Each row was made from one walk, in order. Every step used is in the known rows, and no mark comes twice. Write each row's walk.
Known rows
buse/mufif/gipel: [ 1.34  1.92  2.97  2.54  1.68 -0.04 -0.19  0.34  1.35  1.00 -0.78  0.72
  0.68 -0.19 -0.77 -0.43  0.87 -0.22  0.47 -0.78 -0.63 -0.03  3.63  0.86
  1.05]
gipel/bafo: [ 2.33  0.58 -0.90  1.19  0.68 -0.03 -0.05  0.69 -1.58 -0.07 -2.28 -2.96
  0.89 -0.35 -1.11 -4.72  1.48 -1.11 -0.39  1.44 -0.33 -1.17  0.95  0.54
 -2.13]
buse/lubi: [ 1.31  0.61 -1.35  1.69  1.10  0.17 -0.93  0.72 -0.05  3.10 -1.65  0.28
  0.66 -0.18 -1.71 -2.83  0.63 -0.07 -0.28  0.25 -1.14 -0.71  1.65  1.25
 -0.08]
mufif/gipel: [ 0.04  2.14  0.05  1.26  1.46  0.56 -0.48 -0.30  1.54  0.11 -4.13 -0.53
  0.36 -0.71 -1.45 -0.01  0.79  0.25  0.50 -0.25  0.37 -0.92  2.78 -0.20
  0.38]
gipel/mufif/buse: [ 2.48  1.48  3.57  1.53  0.72 -0.31 -0.43  1.26 -1.41 -0.02 -5.26 -1.99
  1.44 -0.69 -0.37 -1.83  1.96 -0.81  0.51  1.51 -1.99  0.92  2.40 -0.26
 -0.88]
kopad/lubi/gipel/bafo: [ 2.93  0.36  0.39  0.51  0.21  0.94  0.61  0.40 -0.54 -1.07 -2.97 -2.85
  0.86  0.58 -0.82 -2.91  0.57 -0.29 -0.65  1.53  0.80  0.33  1.25  0.16
 -1.19]
bafo/kopad/gipel/mufif/buse: [-0.29  0.62  3.10  2.00  0.56  0.66  0.34  0.77 -1.33 -0.89 -4.30 -3.21
  1.36 -2.07 -0.67 -1.04  1.92 -0.86  1.43  0.32 -0.04 -0.23  2.29  0.55
 -0.40]
lubi/bafo/kopad/gipel/mufif: [-0.64  0.07  2.90  1.64 -0.16  0.90 -0.32  0.73 -0.55 -0.06 -3.77 -3.33
  0.42 -1.02 -0.48  2.21  1.92 -0.20  0.11  0.18 -0.06 -0.01  1.54  0.77
 -3.85]
kopad/gipel: [ 0.24  0.76  3.30  1.39  0.83  0.99  0.08  0.64  0.04 -1.48 -0.69 -0.16
  1.12 -0.59 -1.63 -1.93  0.86 -0.05  1.01  0.77  0.28  0.19  1.70  0.39
  0.81]
buse/lubi/bafo: [ 1.11  0.26 -0.69  1.79  0.53  0.29 -1.22  0.46  0.20  3.14 -1.82 -0.46
  0.19  0.15 -1.40  0.11  0.87  0.20 -0.86 -0.04 -1.45 -0.33  1.15  1.34
 -2.36]
lubi/buse/mufif/gipel/kopad: [ 1.24  1.73  2.98  3.38 -0.02  0.55  0.93  0.35 -0.25  0.14 -0.21 -0.25
  1.27 -0.59  0.10  1.07  1.24 -0.66  1.12 -0.37 -0.73 -1.43  3.59  0.43
  0.27]
buse/mufif/gipel/bafo/kopad: [ 1.64  1.39  2.28  2.94  1.57 -0.31  0.02  0.19  0.72  0.41 -1.24 -1.14
  0.73 -0.48 -0.44 -1.28  1.28 -0.78  0.38 -0.84 -0.58 -0.66  3.18  0.97
 -0.05]
buse/mufif: [ 1.63  1.38  2.94  2.04  1.19  0.07  0.12  1.25 -0.26  1.68  0.17  0.60
  1.00 -0.30 -0.75 -2.37  1.07 -0.57  0.22 -0.09 -0.75  0.25  3.32  1.33
  0.67]
buse/lubi/gipel: [ 2.10  0.41 -2.36  1.34  0.83  0.49 -0.91  0.47  1.50  2.74 -0.41  0.08
  0.29  0.15 -2.08 -1.30  0.48 -0.13 -0.24 -0.36 -0.06 -0.20  2.21  1.23
 -1.07]
mufif/lubi: [ 0.54  1.39  1.53  0.59  1.26  0.64 -0.89 -0.10  0.29  2.78 -2.28 -2.46
  0.59 -0.87 -1.43  2.70  1.28  0.43 -0.31  1.09 -0.03 -1.18  1.38 -0.26
 -1.38]
kopad/bafo: [ 0.17  0.85  0.43  1.34  0.48  0.77  0.54  0.98 -1.88 -2.19 -3.13 -2.34
  0.86 -0.55 -2.05 -3.82  0.59  0.23 -0.68  1.47 -1.04 -0.49  1.48  0.58
 -1.87]
mufif/buse/lubi/gipel: [ 2.70  1.97 -0.62  1.49  0.72  0.00 -0.32 -0.41  0.17  1.58 -1.85  0.11
  0.72 -0.93 -1.91  0.87  1.16 -0.78  0.22 -0.21 -0.90  0.56  2.31  0.44
  0.62]
bafo/kopad/gipel/mufif/lubi: [-0.69  0.24  3.24  1.88  0.76  0.77 -0.09  0.77 -0.72 -0.17 -3.96 -3.73
  1.21 -1.81 -0.63 -0.11  1.84 -0.42  1.17  0.56  0.19 -0.70  2.01  0.46
 -1.27]
bafo/kopad: [-1.10  1.09 -0.96  0.94  0.45  0.93  0.38  0.87 -1.64  1.55 -4.55 -2.61
  0.77 -2.34 -1.07 -1.82  1.63 -0.83  0.60  0.09  0.91 -1.43  2.54  1.05
 -0.88]
gipel/kopad/lubi: [ 1.60  0.14  0.06  1.32  0.08  1.08  1.54  1.07 -1.95  1.05 -6.09 -2.92
  1.73 -0.01  0.18 -3.52  0.59  0.84 -0.12  0.58 -0.75 -1.00  1.99 -0.91
  0.70]
kopad/gipel/mufif/lubi: [ 1.16  0.17  6.04  1.88  1.14  0.52 -0.78  0.77  0.43 -1.31 -1.88 -2.32
  1.40 -0.07 -0.84 -0.12  1.35  0.24  0.90  1.50 -0.81  0.42  1.41 -0.28
 -0.83]
mufif/lubi/gipel/kopad/bafo: [ 1.47  0.53  0.21  0.89  0.69  1.04 -0.14 -0.27  1.24  1.56 -2.27 -4.10
  0.59 -0.30 -1.51  3.62  0.94  1.01 -0.49  0.30  0.36 -0.98  1.98 -0.86
 -2.69]
mufif/buse/lubi/gipel/bafo/kopad: [ 2.80  1.58 -1.18  1.86  0.62 -0.18 -0.14 -0.53 -0.36  1.29 -2.44 -1.40
  0.73 -1.25 -1.62  0.36  1.51 -1.23  0.18 -0.22 -0.80  0.11  1.95  0.71
 -0.28]
bafo/kopad/lubi/gipel/mufif/buse: [ 0.70  0.74  0.94  1.08  0.11  0.93  0.75  0.59 -1.48 -0.17 -5.88 -3.73
  1.08 -1.49 -0.35 -0.72  1.50 -0.76  0.41  0.53  0.67  0.02  2.43  0.46
 -0.90]

Which walk is each row?
[ 1.72  1.40  4.01  2.05  1.57  0.04 -0.49  0.50  0.52  2.81  0.56 -0.72
  0.87 -0.31 -0.69  1.37  1.25 -0.06 -0.11  0.09 -0.87 -0.19  2.70  0.76
 -0.23] => buse/mufif/lubi
[-1.11  0.37  1.97  1.45 -0.22  1.13 -0.12  0.40 -0.49  0.17 -3.18 -2.99
  0.29 -1.29 -0.83  2.58  1.72 -0.14  0.07 -0.12  0.42 -0.29  1.48  0.90
 -3.34] => lubi/bafo/kopad/gipel
[ 2.68 -0.01 -0.92  1.69  0.87  0.17 -1.17  0.94  1.49  2.36 -1.46 -0.69
  0.53  0.50 -1.54 -1.82  0.77 -0.11 -0.13  0.09 -0.75  0.20  2.35  1.02
 -1.79] => buse/lubi/gipel/mufif
[ 0.18 -0.14  0.05  2.27  0.43  0.48 -0.95  0.33  0.17  2.48 -1.94 -1.42
  0.31 -0.47 -1.25  0.76  1.09  0.05 -0.32 -0.42 -1.01 -0.56  1.12  1.55
 -2.16] => buse/lubi/bafo/kopad/gipel
[ 0.87  0.82  5.29  2.53  1.14  0.25 -0.49  0.18  0.74  1.99  0.50 -1.88
  0.66 -0.48 -0.44  3.96  1.54  0.09 -0.06 -0.36 -0.79  0.03  2.26  0.96
 -1.66] => buse/mufif/lubi/bafo/kopad/gipel
[-0.55  0.69  2.96  1.17  0.58  0.94 -0.93 -0.52  0.49  2.00 -2.58 -4.04
  0.25 -1.12 -1.02  6.27  1.73  0.57 -0.43  0.45  0.11 -0.96  0.86 -0.01
 -3.56] => mufif/lubi/bafo/kopad/gipel
[ 2.38 -0.07 -2.85  1.72  0.60  0.57 -0.34  0.56  1.30  3.13 -1.57 -0.70
  0.62  0.29 -1.54 -1.51  0.48  0.30 -0.13 -0.81 -0.37 -0.60  2.52  0.69
 -0.80] => buse/lubi/gipel/kopad
[ 2.90  1.08  2.91  2.11  0.88 -0.59 -0.87  1.15 -1.06  0.98 -4.76 -1.66
  1.37 -0.36 -0.52 -2.00  1.71 -0.70  0.33  1.18 -2.60  0.82  2.14  0.09
 -0.85] => gipel/mufif/buse/lubi
[ 0.27  0.09 -1.14  2.01  0.41  0.38 -1.01  0.45 -0.13  3.36 -2.71 -1.43
  0.22 -0.59 -1.20  0.49  1.13 -0.01 -0.64 -0.38 -1.02 -0.82  1.30  1.55
 -2.58] => buse/lubi/bafo/kopad
[ 0.49  1.52 -0.63  1.78  1.09  0.69  0.37 -0.20  1.18  0.65 -5.70 -1.69
  0.83 -0.56 -0.73 -0.09  0.73  0.79  0.63 -0.88 -0.13 -1.56  3.03 -1.02
  0.75] => mufif/gipel/kopad
[ 0.90  0.07 -0.77  1.89  0.10  0.92  1.53  1.19 -2.02 -0.46 -5.30 -3.64
  1.50 -0.38 -0.85 -3.78  0.65  0.87 -0.28  0.40 -1.29 -1.37  2.11 -0.60
 -0.95] => gipel/kopad/bafo
[-0.35  1.13  1.88  2.28  0.08  1.02  1.08  0.28 -1.71 -0.08 -4.23 -2.76
  1.16 -1.62  0.13 -0.33  1.27 -0.74  0.69  0.20  0.43 -1.30  2.56  0.86
  0.09] => bafo/kopad/lubi/buse/mufif/gipel
[ 0.79  1.38  0.11  2.29  0.78  0.39  0.26 -0.71  0.00 -1.48 -4.54 -3.43
  0.70 -0.85 -0.48 -0.45  1.28 -0.67  0.37  0.28  0.15 -1.93  1.80  0.00
 -0.99] => mufif/gipel/bafo/kopad/lubi/buse
[-0.58  0.76  0.25  0.96  0.32  1.12  0.85  0.77 -2.30  0.66 -5.71 -3.34
  1.08 -1.74 -0.43 -2.45  1.21 -0.55  0.20  0.74  0.74 -0.96  1.96  0.75
 -0.28] => bafo/kopad/lubi
[ 1.76  0.58  3.89  1.25  1.15  0.01 -1.28  1.22 -0.10  1.57 -4.43 -3.40
  1.13 -0.16 -0.40  0.12  1.75  0.18  0.01  1.83 -1.37 -0.17  1.80 -0.43
 -2.63] => gipel/mufif/lubi
[-0.56  0.87  0.88  1.57 -0.31  1.29  1.17  0.64 -2.67  0.05 -4.79 -3.18
  1.24 -1.86 -0.11 -1.28  1.34 -0.82  0.55  0.95  0.65 -1.41  2.03  0.81
 -0.44] => bafo/kopad/lubi/buse
[ 2.15  2.09  0.05  1.70  0.88 -0.20 -0.30 -0.23 -0.96  1.85 -2.79  0.24
  0.96 -1.17 -1.66 -0.25  1.24 -0.70  0.16  0.19 -1.72  0.20  1.86  0.59
  1.26] => mufif/buse/lubi
[ 1.00  0.61  2.51  0.69 -0.05  1.09  0.22  0.56 -1.44  0.04 -4.47 -2.11
  0.70  0.38 -0.30 -0.43  0.73  0.42 -1.00  1.50 -0.30  0.48  0.78  0.15
 -1.61] => kopad/lubi/bafo
[ 1.81  1.16  4.10  2.09 -0.14  0.92  1.11  0.77 -2.06 -0.71 -1.59 -0.79
  1.50  0.05  0.23 -1.68  0.71 -0.49  0.06  1.56 -0.62 -0.20  1.93  0.66
  0.71] => kopad/lubi/buse/mufif
[ 1.60  0.24 -0.19  1.88 -0.05  0.36  0.87  0.46 -2.91 -0.87 -3.77 -4.70
  1.21 -1.06 -0.18 -3.73  1.66 -1.46 -0.15  1.52 -0.02 -1.84  0.86  0.74
 -2.21] => gipel/bafo/kopad/lubi/buse
[ 0.28  1.21 -0.42  2.18  1.01  0.71  0.64 -0.17  0.67 -0.97 -5.94 -2.51
  0.86 -0.36 -1.00 -0.86  0.48  1.08  0.18 -0.57 -0.72 -1.54  2.74 -0.95
 -0.01] => mufif/gipel/kopad/bafo
[ 3.35  1.68 -0.81  1.71  0.70 -0.25 -0.29 -0.52 -0.07  1.11 -1.79 -0.79
  0.75 -0.73 -1.73  0.25  1.30 -1.04  0.04 -0.02 -1.03  0.36  1.89  0.49
  0.02] => mufif/buse/lubi/gipel/bafo
[ 1.78  1.18  3.37  2.93  1.11  0.18  0.45  0.28  1.00  0.88 -2.49 -0.84
  0.93  0.39  0.22  0.56  0.79  0.52  0.04 -1.10 -1.20 -0.08  3.28  0.17
  0.49] => buse/mufif/gipel/kopad/lubi/bafo
[ 1.78  0.36  5.78  2.51  0.72  0.16 -0.61  0.61  0.12 -1.71 -2.17 -1.31
  1.29 -0.03 -0.79 -0.08  1.50 -0.21  0.83  0.87 -1.75  1.22  1.39  0.19
 -0.54] => kopad/gipel/mufif/buse/lubi/bafo
[ 0.36  0.32  0.58  1.01  0.14  1.12  0.62  0.91 -1.22  0.14 -5.46 -3.79
  0.95 -1.23 -0.36 -1.60  1.35 -0.58  0.31  0.61  1.02 -0.30  2.39  0.57
 -1.41] => bafo/kopad/lubi/gipel/mufif
[ 1.26  1.70  3.29  2.81 -0.16  0.58  0.75  0.92 -1.27  0.40  1.27  0.28
  1.24 -0.80 -0.25 -0.14  1.38 -1.16  0.87  0.51 -0.56 -0.86  3.16  1.16
 -0.14] => lubi/buse/mufif
[ 0.61 -0.41  0.98  2.50  0.43  0.24 -1.17  0.65  0.18  2.19 -2.73 -1.87
  0.47 -0.22 -0.86  0.44  1.26  0.06 -0.27 -0.17 -1.52 -0.30  1.15  1.44
 -2.71] => buse/lubi/bafo/kopad/gipel/mufif
[ 1.42 -0.10  0.55  1.40 -0.31  1.15  1.33  0.88 -1.69  1.11 -6.21 -3.46
  1.42  0.24  0.38 -1.28  0.76  0.99 -0.50  0.38 -0.88 -0.70  1.62 -0.84
 -0.81] => gipel/kopad/lubi/bafo
[ 0.60  1.42 -0.90  1.89  1.32  0.16 -0.22 -0.56  0.57 -0.62 -4.76 -3.14
  0.42 -1.07 -1.03 -1.01  1.35 -0.60  0.41 -0.25  0.33 -1.80  2.05  0.12
 -1.11] => mufif/gipel/bafo/kopad
[ 1.69  1.40  4.09  2.33  0.08  0.89  1.00  0.30 -1.21 -1.06 -2.11 -0.85
  1.37  0.15  0.22 -0.68  0.64 -0.28  0.20  1.13 -0.56 -0.28  2.08  0.35
  0.90] => kopad/lubi/buse/mufif/gipel
[-0.95  0.67  0.30  1.02 -0.23  0.97 -0.20  0.59 -0.98  1.54 -4.16 -3.10
  0.10 -1.42 -0.78  2.27  1.82 -0.30 -0.40 -0.04  0.38 -0.62  1.74  0.98
 -3.92] => lubi/bafo/kopad
[ 1.38  1.58 -0.50  1.69  1.42  0.04 -0.47 -0.52  1.06 -0.76 -3.81 -2.18
  0.44 -0.34 -1.20 -1.31  1.08 -0.33  0.09  0.17  0.01 -1.37  1.87 -0.18
 -0.94] => mufif/gipel/bafo
[ 1.97  1.25  2.84  2.91  1.52 -0.20  0.24  0.14  0.35 -0.08 -1.82 -1.48
  0.87 -0.12 -0.11 -1.61  1.08 -0.55  0.21 -0.52 -0.72 -0.43  2.86  0.94
  0.27] => buse/mufif/gipel/bafo/kopad/lubi
[ 1.51  1.28  2.64  3.14  1.38  0.07  0.63  0.44  0.74  0.07 -2.00 -0.86
  1.05  0.04 -0.41 -1.03  0.71  0.37  0.25 -1.10 -1.37 -0.46  3.63  0.37
  0.73] => buse/mufif/gipel/kopad/bafo
[-0.01  0.38  2.59  2.39  0.66  0.43  0.04  0.68 -1.04 -0.32 -4.01 -2.76
  1.31 -1.81 -0.72 -1.20  1.76 -0.80  1.24  0.10 -0.51 -0.29  2.13  0.85
 -0.33] => bafo/kopad/gipel/mufif/buse/lubi
[ 1.57  0.19  2.77  1.85  0.81  0.52  0.12  0.43 -0.49 -2.35 -0.41 -2.00
  1.20 -0.22 -1.34 -3.46  1.19 -0.63  0.61  1.20 -0.08 -0.26  0.78  0.38
 -0.43] => kopad/gipel/bafo
[ 1.34  1.55  1.40  2.19  0.50  0.04 -0.30 -0.54 -0.66  1.02 -2.78 -0.90
  0.74 -1.36 -1.35  2.40  1.54 -0.63  0.19 -0.29 -1.59  0.41  1.47  0.73
 -0.09] => mufif/buse/lubi/bafo/kopad/gipel
[ 2.43  0.94  2.99  2.06  1.22  0.28 -0.06  0.40  1.44  2.78  0.55 -1.39
  0.84  0.03 -0.59  2.42  1.13  0.20 -0.04 -0.63 -0.33 -0.08  3.27  0.36
 -0.75] => buse/mufif/lubi/gipel/kopad
[ 2.31  0.78  3.10  2.31  1.14  0.31  0.10  0.40  1.04  1.74  0.42 -2.13
  0.84  0.13 -0.80  1.97  0.95  0.40 -0.34 -0.40 -0.78 -0.03  3.05  0.34
 -1.23] => buse/mufif/lubi/gipel/kopad/bafo
[ 2.09  0.39 -2.32  0.78  0.25  0.74  0.16  0.34  0.43 -0.08 -1.63 -3.55
  0.31 -0.75 -1.54 -1.42  1.46 -1.14  0.05  0.09  1.85 -0.63  2.44  0.71
 -3.14] => lubi/gipel/bafo/kopad
[ 2.24 -0.25 -2.68  2.01  0.49  0.58 -0.13  0.58  0.90  1.92 -1.67 -1.45
  0.68  0.36 -1.74 -1.81  0.29  0.55 -0.46 -0.58 -0.76 -0.63  2.23  0.65
 -1.30] => buse/lubi/gipel/kopad/bafo
[ 0.86  1.28 -0.30  1.90  1.19  0.25 -0.02 -0.61  0.25 -1.09 -5.26 -3.40
  0.56 -0.77 -0.73 -1.37  1.17 -0.39  0.14  0.06  0.32 -1.59  1.70 -0.05
 -0.84] => mufif/gipel/bafo/kopad/lubi
[ 2.24  0.87  2.67  2.17  1.27  0.06 -0.27  0.18  1.03  2.19  0.84 -2.28
  0.65 -0.41 -0.70  1.97  1.46 -0.48 -0.13 -0.31  0.01 -0.32  2.84  0.88
 -1.75] => buse/mufif/lubi/gipel/bafo/kopad
[ 2.92  0.55 -2.00  0.53  0.34  0.64 -0.08  0.39  0.86 -0.21 -0.71 -2.55
  0.30 -0.04 -1.73 -1.90  1.19 -0.89 -0.18  0.43  1.36 -0.22  2.21  0.48
 -2.86] => lubi/gipel/bafo
